Known rows, with every step that occurs:
f > b: [-15,-75,-91,-63,-83,135,78,-7,-36,1,127,-43,-186,14,40,28,-165,312,-100,451,41,22,103,186,-100]
l > r > b > e: [-207,-12,33,6,-180,263,76,-123,-55,45,-63,-79,-23,-1,-92,-70,-106,232,60,-6,-14,-7,88,125,-149]
e > l > r > b > f: [-191,-109,-48,-7,-67,30,100,-109,-154,57,17,-84,-134,-5,-25,-262,-139,263,-40,369,10,-27,53,280,-102]
b > e > c > v: [-210,30,-121,-10,-97,40,146,22,-87,-6,58,131,200,-16,-34,46,-93,350,-53,125,51,24,149,63,-86]
c > v: [-215,-88,-77,-60,-76,30,113,-46,38,34,40,99,-24,10,29,-29,-85,271,-100,267,63,56,229,378,-63]
b > v > l: [-116,-5,-72,-10,-78,-31,120,-37,115,59,25,162,-40,-71,149,-27,-228,409,-311,246,103,66,120,305,-100]
l > e > c: [-179,-82,-149,-54,-101,86,79,23,-37,-64,274,131,62,-32,41,135,-106,288,31,192,102,-66,113,-14,-84]
l > e: [-215,-73,-62,-64,-144,129,57,-18,45,-50,213,91,2,-36,79,66,-59,234,-33,186,89,23,113,188,-116]
v > l > r > b > f: [-68,-55,-63,7,-101,100,107,-141,9,96,-84,-71,-115,-11,60,-203,-165,260,-157,229,16,-71,-17,124,-81]
b > e > c: [-162,-8,-71,-8,-120,86,100,58,-113,21,118,95,155,-55,24,182,-162,325,-65,157,67,-37,50,-28,-130]
c > v > l > e: [-141,-23,-142,-51,-131,29,130,-107,197,-12,71,195,15,-7,94,-66,-33,397,-97,201,75,76,180,194,-61]
r > c > v: [-183,-115,-80,-25,-42,57,135,-40,22,54,3,112,37,26,-40,-94,-42,189,15,91,57,-16,228,379,-34]
r > b: [-133,-135,-76,-44,-46,117,89,-66,97,96,46,28,-102,27,-10,-82,-166,169,36,133,57,-57,91,196,-94]
b > v: [-213,-32,-41,-43,-75,43,92,32,-12,-4,133,110,-36,-59,98,-28,-159,258,-238,237,96,68,162,420,-114]
r > b > v: [-175,-49,-93,-32,-14,106,112,-15,98,19,70,76,-93,0,-7,-209,-146,170,-73,119,63,12,129,356,-100]
b > e > l > r: [-253,-44,69,6,-209,70,74,-115,-177,36,-15,5,8,-62,-13,75,-145,455,-53,297,15,71,150,271,-176]
b > f > l: [-50,-42,-4,-14,-84,19,131,58,-60,81,205,-46,29,-56,154,-114,-118,140,-272,433,34,44,44,-32,-10]
v > l: [-70,-102,-65,-22,-104,-9,92,-88,112,131,-29,121,-77,-43,148,101,-235,425,-194,292,82,-2,75,153,-90]
b > e > l: [-217,-31,10,-9,-137,-29,94,-18,-56,72,68,95,61,-60,47,64,-151,429,-115,309,52,85,114,232,-150]
b > f > l > r > c: [-49,-78,59,37,-125,148,130,-27,-170,86,88,-139,30,-38,30,-169,-59,81,-96,253,-11,-25,92,3,22]
f > b > r > c > v > l: [97,33,-158,-15,-9,92,206,-93,-11,40,-22,31,-154,59,-79,-234,-82,244,-173,409,-6,2,207,152,-43]
r > b > e > l: [-189,-37,-31,-3,-82,36,117,-70,31,87,15,62,21,-4,-59,-110,-134,354,39,154,23,33,78,151,-133]

Rows:
[-78,-23,-95,0,-31,21,193,-98,8,109,-56,132,-29,9,-30,-135,-87,176,-182,229,36,-17,238,216,-53] | b > r > c > v > l
[-104,-43,-138,-17,-89,52,151,-94,192,-2,23,198,92,12,23,-136,10,290,26,0,74,24,175,193,-17] | r > c > v > l > e
[-79,-76,-206,-24,-39,-89,166,-73,51,83,8,201,24,4,63,50,-214,504,-96,276,85,-28,162,77,-32] | e > c > v > l
[-91,-141,85,-8,-187,142,95,-118,-73,99,83,-81,-112,-28,30,22,-162,298,-55,354,-3,32,220,29,-40] | f > l > r
[-137,30,-80,30,-176,53,149,-134,-90,37,-102,103,119,-27,-18,50,-160,538,-75,145,19,16,144,-21,-96] | b > e > c > v > l > r
[-119,-103,-144,-1,-113,10,142,-166,-45,73,-77,118,-44,4,-2,49,-223,537,-57,259,39,-39,208,119,-47] | e > c > v > l > r
[-67,-95,-113,-1,-47,-24,161,-102,133,127,-100,175,27,19,25,-88,-115,337,-53,92,65,-11,175,275,-20] | r > c > v > l
[-71,-44,-148,-45,-91,31,182,-12,44,-46,288,133,104,17,-12,-82,-19,310,67,247,50,50,236,-172,33] | f > l > e > c > v
[-72,-139,-1,26,-145,111,94,-164,-27,129,-130,39,-71,-27,23,48,-185,345,-32,90,43,-86,137,210,-62] | v > l > r > c
[-185,-79,-44,-17,-95,170,81,-79,-111,38,8,-139,-91,-1,-5,-201,-111,100,-77,221,12,-71,16,214,-106] | l > r > b > f
[-76,-50,10,25,-98,110,181,-58,-150,52,40,-90,60,4,-32,-304,29,117,-90,238,-27,31,181,109,50] | b > f > l > r > c > v
[-203,-194,14,7,-111,43,82,-138,-158,79,-27,13,-74,-16,-65,-12,-148,367,83,253,42,-45,225,400,-84] | e > l > r > c
[-174,-33,-66,-22,-24,92,171,-35,-109,44,39,66,-15,24,-95,-145,-21,35,-105,251,23,-30,275,308,-67] | b > r > c > v
[-217,-133,-21,-11,-112,152,111,-135,-84,35,-82,17,-19,29,-106,-90,-46,214,54,69,19,-24,284,418,-48] | l > r > c > v
[-109,-70,-105,-35,-82,-40,139,-119,151,106,-49,162,-31,-1,101,-31,-156,437,-184,288,64,53,178,281,-54] | c > v > l
[-67,-63,-182,-24,-105,12,107,-42,68,-10,165,193,45,-39,103,122,-164,449,-32,193,109,-63,58,-111,-73] | v > l > e > c
[-135,-62,-95,-35,-13,92,101,15,-6,53,93,-38,-37,4,41,-216,-98,64,-136,207,46,-57,-24,153,-85] | r > b > f
[-96,-22,-119,0,-71,63,150,-175,37,80,-137,-21,-80,27,7,-329,-86,274,-136,195,-5,6,76,210,-44] | c > v > l > r > b > f
[-209,-63,-31,-16,-95,188,92,-119,-4,2,-4,-31,-148,-2,-59,-217,-138,199,-40,99,35,10,176,409,-109] | l > r > b > v
[61,-11,-73,31,-95,158,132,-104,-39,-15,-43,-11,-164,-7,-19,-178,-174,407,-147,204,19,15,139,277,-71] | f > b > v > l > r > c
[-212,-2,-110,11,-119,190,146,-116,-92,5,-45,4,85,38,-178,-132,-74,312,145,-15,-19,-36,162,46,-91] | l > r > b > e > c > v
[32,83,-158,-36,-102,115,121,-23,118,-125,182,111,-106,-27,107,-146,-99,422,-216,315,75,121,90,157,-101] | f > b > v > l > e
[-52,40,-196,17,-44,26,193,-81,128,91,-58,178,120,31,-51,-125,-145,429,18,4,30,-26,61,-134,-52] | r > b > e > c > v > l
[-19,15,-129,-37,-6,169,177,-29,-110,-30,86,-27,-138,65,-158,-229,-11,72,-115,382,-11,0,245,237,-59] | f > b > r > c > v
[-75,-12,90,32,-192,262,125,-127,-2,99,3,-128,-7,-3,-74,-160,-98,222,82,61,-48,44,119,-137,-60] | f > l > r > b > e
[-78,3,-27,-36,-124,88,121,61,-18,-36,329,-17,97,-59,145,-151,18,89,-174,353,38,68,40,-100,-16] | b > f > l > e
[-53,-19,-118,-6,-23,24,135,-82,215,86,-13,138,-96,-10,71,-197,-204,309,-158,111,76,27,92,246,-82] | r > b > v > l
[-12,4,-81,-63,-67,177,109,-6,-154,-9,163,-75,-231,10,-19,-32,-163,159,-241,573,4,2,151,127,-126] | f > b > r
